Each row was made from one path, in order. Every step used is in the known rows, and no mark comes twice. Write each row's path.
In the rows, 128 means zero.
Known rows
L -> E -> C -> P -> U: [152  64 109  89 106 116 121 204 179 146  63 135 120 138 117  94  84 125
 132 133 105 134  98 101 118 102 164 153 143 133 134 128 136 165 109]
Y -> V: [120 110 142 145 133 109 183 116 157 158 172 116 128  94  81 132 155 167
 115 111  93 109 111  97 119 145  76 161 125 118 129 107  77 162 129]
C -> E -> L -> Y -> V -> S: [111  66 152 195 148 106 145  74 126 132 147 109 123  88 129 152 103 171
 132 130 114 147  94  64 126 132 103  92 133 127 131 154  43 184 140]
D -> Y -> V -> S -> W: [139  74 159  94 166 135 143  64 135 113 210 104 101 185 114 167 130 127
 143 144 145 155  54 101 162 131 124 137 201 115 142 137  63 129 132]
W -> Y -> U -> P: [106 197 124 148  69 109 109 121  76 128 151 124 130 116 168 149 148 145
 186 139 179 126 178 140 129 138 106 101 182 135 140 144 123  68 143]
U -> P -> L -> E: [148 111 122 125 125 180  96 150 144  94  91 126 175 104 153  83  80 105
 116 105 150 120 170 189 107 157  77 111 107 154 107 158 160 125  85]
C -> P -> L: [158 125  94  66 107 160  68 128 113 105 116 154 154  78 188 135 132 159
 137 114 108 144 133 172 145 113  97 145 106  78 117  88 125 151 101]
L -> E -> C: [179 122 146 152 125 123 207 154 168 143  53 148 138 149 100  45 111 112
  65  94 116 153 144 133  93 130 137 154 150 163  93 118 219 135  93]
Y -> U -> P -> C: [ 90 166  97  85  95  98 107 160  79 191 165 131 134 129 144 120 122 160
 155 148 104 110 177 110 171 138 138  95 183 166 180 138 175 122 178]
P -> C -> E -> L -> Y -> V: [107  80 144 174 127 102 171 141 138 175 124 119 132  74 100 145 155 179
  85 110  65 113  92  72 109 151 112 118  72 125 112 144  98 171 146]
S -> W -> Y -> D: [111 139 119 126 169  99  76 118 108  75 189 107 131 222  58 128 179  78
 169 174 158 119 102 194 128 103 152 152 156 109 129 117 154  62 150]
Y -> U -> P -> L -> E -> C: [165 122 152 162 100 127 179 159 133 127  69 146 143 125 141  76  96 125
  62  95 101 146 161 145 112 128 118 128 165 157  92 135 230 125 106]
V -> Y -> L -> E -> C: [158 125 156 196 139 136 171 147 168 142  79 141 142 142  94  57 116 133
  46  93 101 137 163 152  98 129 151 128 157 148  91 131 232 137  81]
L -> Y -> U -> P: [111 179 123 118  71 105 133 143  82 137 131 127 141  94 181 157 122 128
 171 128 154 120 157 107 131 140 115 101 139 148 142 166 109  95 151]
E -> C: [177 168 135 131 120 104 215 135 137 165  82 159 123 136 107  83 151 142
  85 104 109 155 124 112 114 107 153 168 159 142 111  85 181 135 118]
Y -> U: [133 136  96 120  92 134 163 143 135 100 132 130 106 101 146 169  90 103
 126 134 106 144 158 108 148 113 102 158 161 116 161 129 149 123 173]
U -> P -> L -> Y: [129 151 107  92 125 137 102 151  79 139 107 141 150  85 194 156 113 148
 137 125 135 128 113 112 124 123 126 113  46 133 100 164 114 125 127]
W -> S -> V -> Y -> U -> P: [ 97 157 148 154  82 112 104 107  71 109 171 107 121 114 170 142 121 159
 160 134 161  97 181 131 141 147 108  91 147 156 155 148 113  77 118]
V -> Y -> L: [112 167 111 186 170 165  78 102 140 125 167 122 141 102 109 143 143 165
 107 115 109 104 177 171 131 123 148 113 129  95 138 128 137 141  94]
E -> C -> P -> L -> Y -> D: [111 119 119 105 157  75  95 162 101 103 137 132 156 157 109 122 141  95
 126 145  95 119  88 149 135  94 156 141  81 121 104 129 169 122 150]
D -> Y -> U -> P: [109 201 132 128 100 100 138 115  86 141 153 131 135 121 174 151 142 124
 168 124 169 128 159 122 156 138 121 119 194 143 143 154 134  72 151]
L -> E: [158  99 118 120 133 175 143 150 187  98  76 125 159 131 108  66  82  74
 113 112 152 135 155 162  96 155  99 145 111 152 119 150 168 129  94]
W -> S: [134 175 138 147 104 168 116 115 143 107 120 130 125 101 106 101  99 107
 142 134 171 111 174  93 104 118 154 136 108 173 143  78  61 125 108]
V -> Y: [143 131 106 115 172 129 112 101 123 116 161 125 115 157 136  83 151 161
 122 147 144 124 133 160 150 126 145 141  87 111 153 145 164 102  99]
L -> Y: [137 135 100  88 135 132 150 154 121 143  89 140 132 113 145 137 112 118
 134 132 138 141  99  82 113 120 146 145  46 137 112 154 115 130 136]
D -> Y -> W: [ 96 136 152  81 167 110 155 125 186 164 147 136 101 200 144 146 167  71
 149 134 160 121  94 153 163 131 153 146 168 110 140 110 121 129 160]
D -> Y: [138 176 118 103 185 128 158 100 129 153 133 147 124 165 125 136 158 109
 130 121 167 162 102 112 161 117 158 180 158 131 117 132 167  85 136]
P -> C -> E: [116  91 114 104 141 137 172 159 140 176  87 142 144  93  68  55 143 129
 118 115  96 151 156 128 129 126 134 116  98 148 149 133 120 181 155]
Y -> L -> E: [134 118 125 174 147 197 112 148 196 101  91 120 175 101  93  94  80  87
  99  97 130 118 189 177  89 154 107 120 133 138 110 147 159 152  87]
D -> Y -> L: [110 200 121 180 182 166 112 101 142 154 152 137 147 109 103 178 149 127
 110 101 126 131 157 141 139 117 157 138 177 108 113 115 140 133 120]
V -> Y -> W: [ 96 106 143  88 155 110 123 126 182 138 166 122  95 196 152 108 160 104
 144 149 143  94 113 185 156 137 143 117 117  97 166 121 118 139 132]
E -> L -> Y: [167 172  95 133 123 142 128 134 121 124  57 136 138  86 173 168 128 126
 112 125 128 139  87 100 102 130 161 127  50 122 109 142 128 124 128]
S -> V -> Y -> L -> E -> C: [153 102 163 201 148 138 173 136 150 135  80 130 135 144  92  72 108 146
  42  90  90 132 158 153  98 137 133 129 150 152  86 125 228 139  71]
E -> L: [193 218  86 161 116 158 126  98 141 107  65 134 146  74 158 159 155 132
 112 116 122 130 117 160 108 136 141 137 126 106 140  87 130 124 113]
U -> P -> C: [100 177 100  69 113  98 103 153  83 206 155 134 146 134 130  96 143 171
 160 144 121 107 164 120 156 143 146  99 164 173 172 127 159 128 157]
V -> S -> W -> Y: [142 120 120 132 135 157  79  77  95  99 172 118  95 201 125 147 150 140
 177 169 200 172 110 147 126 116 138 126 188 100 123 123 114  75 121]
P -> L -> E: [156  85 112 122 140 193 107 154 164  84  83 128 164 107 135  87  63  94
  95 108 129 130 157 180 109 147  80 136  93 139 108 150 179 139  91]
Y -> Z: [127 178 146  89 157 114 126  97 115 150 134 134  90 142  70  94 144  99
 147 105 158 115 155 103 150 131  91 118 101 108 144 119  95 132 136]
U -> P -> L -> Y -> V: [100  94 148 144 125 108 151 138 112 162 164 119 136  73 131 160 139 188
 110 112  91 102  98  81 118 144  79 125  74 124  96 148  78 156 131]

Which path is each row?
[122 109  93 115  96 138 135 167 102  94 122 136 108  84 185 200  65 115
 113 139  88 143 138  88 151 104 111 141  98 113 129 162 162 129 177]	P -> L -> Y -> U
[142  60 154  88 147 138 138  83 130 111 191 101 100 168 122 167 111 130
 146 147 135 147  53  94 143 134 119 125 161 120 140 146  44 146 135]	L -> Y -> V -> S -> W
[151 142 115 116 125 163  95 106 107 108 153 124 103 195 111 140 176 131
 165 159 192 162 110 165 114 122 140 148 159  96 112 115 140  65 118]	S -> W -> Y
[156 114 153 124 100 120 132 139 164 142  75 162 155 141 135  67 157 131
 102  92 124 167 142 148 115 133 149 143 176 104  86  99 194 130  72]	D -> Y -> L -> E -> C -> P
[148 134 100 139 127 138 140 152 119 148  40 141 140  77 149 137 136 131
 103 120 107 146  99  99 107 130 168 103  43 129 112 156 135 144 142]	P -> C -> E -> L -> Y
[116  88 153 158 130 125 144 104 132 140 196 106 104 151  75 146 184 175
 130 136 129 127  97 118 111 143  88 152 152  95 107 114  97 115 121]	S -> W -> Y -> V
[112  87 144 167 152 105 143  65 129 133 195 111 118 115 114 143 100 175
 150 136 124 138 110  74 141 129  85 120 179 129 150 126  49 177 139]	Y -> V -> S
[139  87  85  61 110 127  95 188 167 138  96 130 120 120 125 127  95 130
 170 147 117 126  92 103 134  99 156 157 125 115 155 121  84 165 126]	C -> P -> U
[105 112 158 152 169 102 187 101 147 174 185 123 117 133  86 143 172 161
 107 110 113 126  92  84 144 140 101 176 152 119 110 125 116 128 136]	D -> Y -> V
[106 112 128 108 124 123 160 153 121 186  96 139 154  90  85  49 160 137
 138 112 113 140 167 138 127 138 130  89 111 159 151 143 104 163 149]	U -> P -> C -> E
[136 119 101 160  86 134 162 157 124  98  77 131 114  69 168 189  93 101
 102 127  93 153 134  93 127 119 129 126 101 111 134 162 146 128 174]	C -> E -> L -> Y -> U
[170 129 151 154 112 130 177 156 137 139  63 150 152 128 130  58 110 132
  69  91 113 141 152 153 103 131 123 130 151 160  88 125 218 130  88]	U -> P -> L -> E -> C
[114 157 149  84 160 104 127 118 100 158 114 134  87 146  90 105 130  95
 144 110 157 118 134  70 145 128 109 107  51 117 125 156 102 126 143]	L -> Y -> Z
[ 96  82 171 130 122 154 121 109 117 112 128 101  91 140 118 170  89 132
 130 130 136  85 120 105 108 142 106 130  85 167 125  81  57 141 101]	L -> Y -> W -> S -> V
[ 99 162 108 154 170  89  81 124 104  89 176 116 140 198  59 114 175  92
 171 169 152 115 128 184 122 102 143 153 141 118 126 113 167  75 153]	W -> Y -> D
[160 111 147 122  78 126 129 143 171 135  67 158 159 124 133  61 149 132
 108  94 116 160 151 152 105 134 137 137 162 104  95  91 174 149  67]	Y -> L -> E -> C -> P
[125 161 104 141 166  90 102 141 119  92 126 116 155 146 101 148 147  74
 134 150 114 105  84 153 120 111 167 137  79 129 126 138 147 106 158]	E -> L -> Y -> D
[110  85 146 141 130 103 181 140 144 166 154 118 124  94  99 147 141 167
 108 117  94 113  88  60 109 144  93 149  75 124 106 142  80 161 135]	L -> Y -> V
[ 90 106 136 151 197  93  74 103  98  68 203  92 125 199  65 108 135 117
 135 162 122  77 117 178 143 114 141 140  92 148 149 121 151  88 117]	W -> S -> V -> Y -> D
[143 186 102 101 119 149  85 121  80 125 136 140 160  71 187 145 129 163
 146 111 134 116 152 171 140 127  91 114 116 124 125 118 109 125 114]	U -> P -> L
[ 93 133 164 130 102 145 117 140 168 124 122 126 105 142 134 125  99  73
 150 148 171  88 144  94 109 127 175 107  88 164 136  92  43 142 132]	L -> Y -> W -> S
[122  93  96 101  78 134 120 167 104  95 116 141 115  80 197 196  73 121
 120 137  90 151 140  91 152 106 110 138 102  99 127 154 156 131 168]	C -> P -> L -> Y -> U
[171 134 134  81  73 101 150 135 143 149  79 167 141 126 146  69 176 150
 130 107 122 167 125 134 119 119 144 158 157  99 110  70 152 139  87]	E -> C -> P
[ 90  79 154  92 162 115 118 113 158 129 168 110  83 199 145 136 153 126
 135 144 128  84 104 185 154 145 119 122 111 105 160 114 116 141 117]	S -> V -> Y -> W
[167 163  99 167 122 151 135 124 136 137  44 137 150  64 122 119 164 138
  96 107  92 141 135 160 112 138 153 103 111 120 145 109 134 156 135]	P -> C -> E -> L
[149 168 106 180  97 137 134 127 118 135  55 131 149  57 143 133 161 140
 106 109  93 136 151 156 121 144 144  84 135 121 151 125 139 143 147]	Y -> U -> P -> C -> E -> L
[103 119 104  92 162  90  76 158 103  89 146 127 160 149 116 134 133  90
 148 152 106 109  93 153 138 100 145 143  69 114 115 137 144 120 153]	C -> P -> L -> Y -> D
[107 126 123 138 176  97  67 101 100  71 205 104 127 228  64 132 165  85
 178 183 163 128  99 184 135 101 152 136 171 113 135 124 142  73 154]	V -> S -> W -> Y -> D
[108 152 163 151  95 150 105 131 169 116 104 126 110 127 144 139 105  79
 138 146 167  87 137 102 104 132 181  98  87 156 139  89  47 138 127]	E -> L -> Y -> W -> S
[111 170 135 145  74 113  98  99  67 115 176 115 121 140 175 167 137 140
 196 150 187 136 162 138 141 136 109  89 209 130 148 153 103  67 147]	V -> S -> W -> Y -> U -> P
[149  71 151  91 146 142 139  70 138 105 202  99 103 168 112 159 121 128
 148 142 135 148  66 108 148 132 109 131 187 114 151 130  43 145 130]	Y -> V -> S -> W
[102  94 169 132 121 158 121  98 123 107 132 100  92 141 109 164  96 131
 135 127 138  83 131 122 112 144  97 136 106 164 137  64  52 143  97]	Y -> W -> S -> V
[ 98 111 138  66 130 112 149 161 182 156 114 132 106 165 158 148 138  73
 149 142 140 104  88 129 130 134 144 120  89 116 136 126  84 160 159]	L -> Y -> W
[ 94 130 163 127 106 157  98 144 158 117 125 130 109 130 149 136  91  83
 141 146 159  90 147 105 117 124 164 102  82 157 134  95  48 144 129]	P -> L -> Y -> W -> S
[ 98 171  95 105  86  97  99 162  72 185 139 131 137 114 166 144 119 165
 143 149  97 110 160 100 160 142 156  83 160 157 170 149 184 116 180]	E -> L -> Y -> U -> P -> C
[163 121 162 191 124 148 168 143 163 135  77 139 135 160  86  79 126 119
  62  98 118 153 152 157  86 127 151 130 184 140  78 121 219 123  88]	S -> W -> Y -> L -> E -> C
[125 111 101 136 118 125 138 130 120  88 165 122  95 129 157 146 101 134
 115 148 107 132 161 128 168 114 121 142 138 105 167 158 183 104 157]	V -> Y -> U
[155  77 151 111 140 145 132  75 131 101 175 101 105 155 134 184 119 133
 136 142 129 149  50 100 136 137 126 116 166 111 140 139  47 140 126]	E -> L -> Y -> V -> S -> W
[124 172 112 115 113 141  90 121  70 117 155 139 143  83 201 177 117 153
 136 118 126 127 154 154 166 120  95 117 150 117 125 140 147 103 142]	D -> Y -> U -> P -> L
[141 127  94  87 140 153 114 156  99 126 100 145 136  89 176 163  96 138
 118 128 115 139 102 104 126 112 131 138  33 122 100 154 128 140 134]	P -> L -> Y
[102  87 145 197 148 105 117  59 113 130 201 109 108 136 113 145 118 190
 163 153 146 149 120  87 135 126  89 111 186 119 138 128  69 147 133]	W -> Y -> V -> S
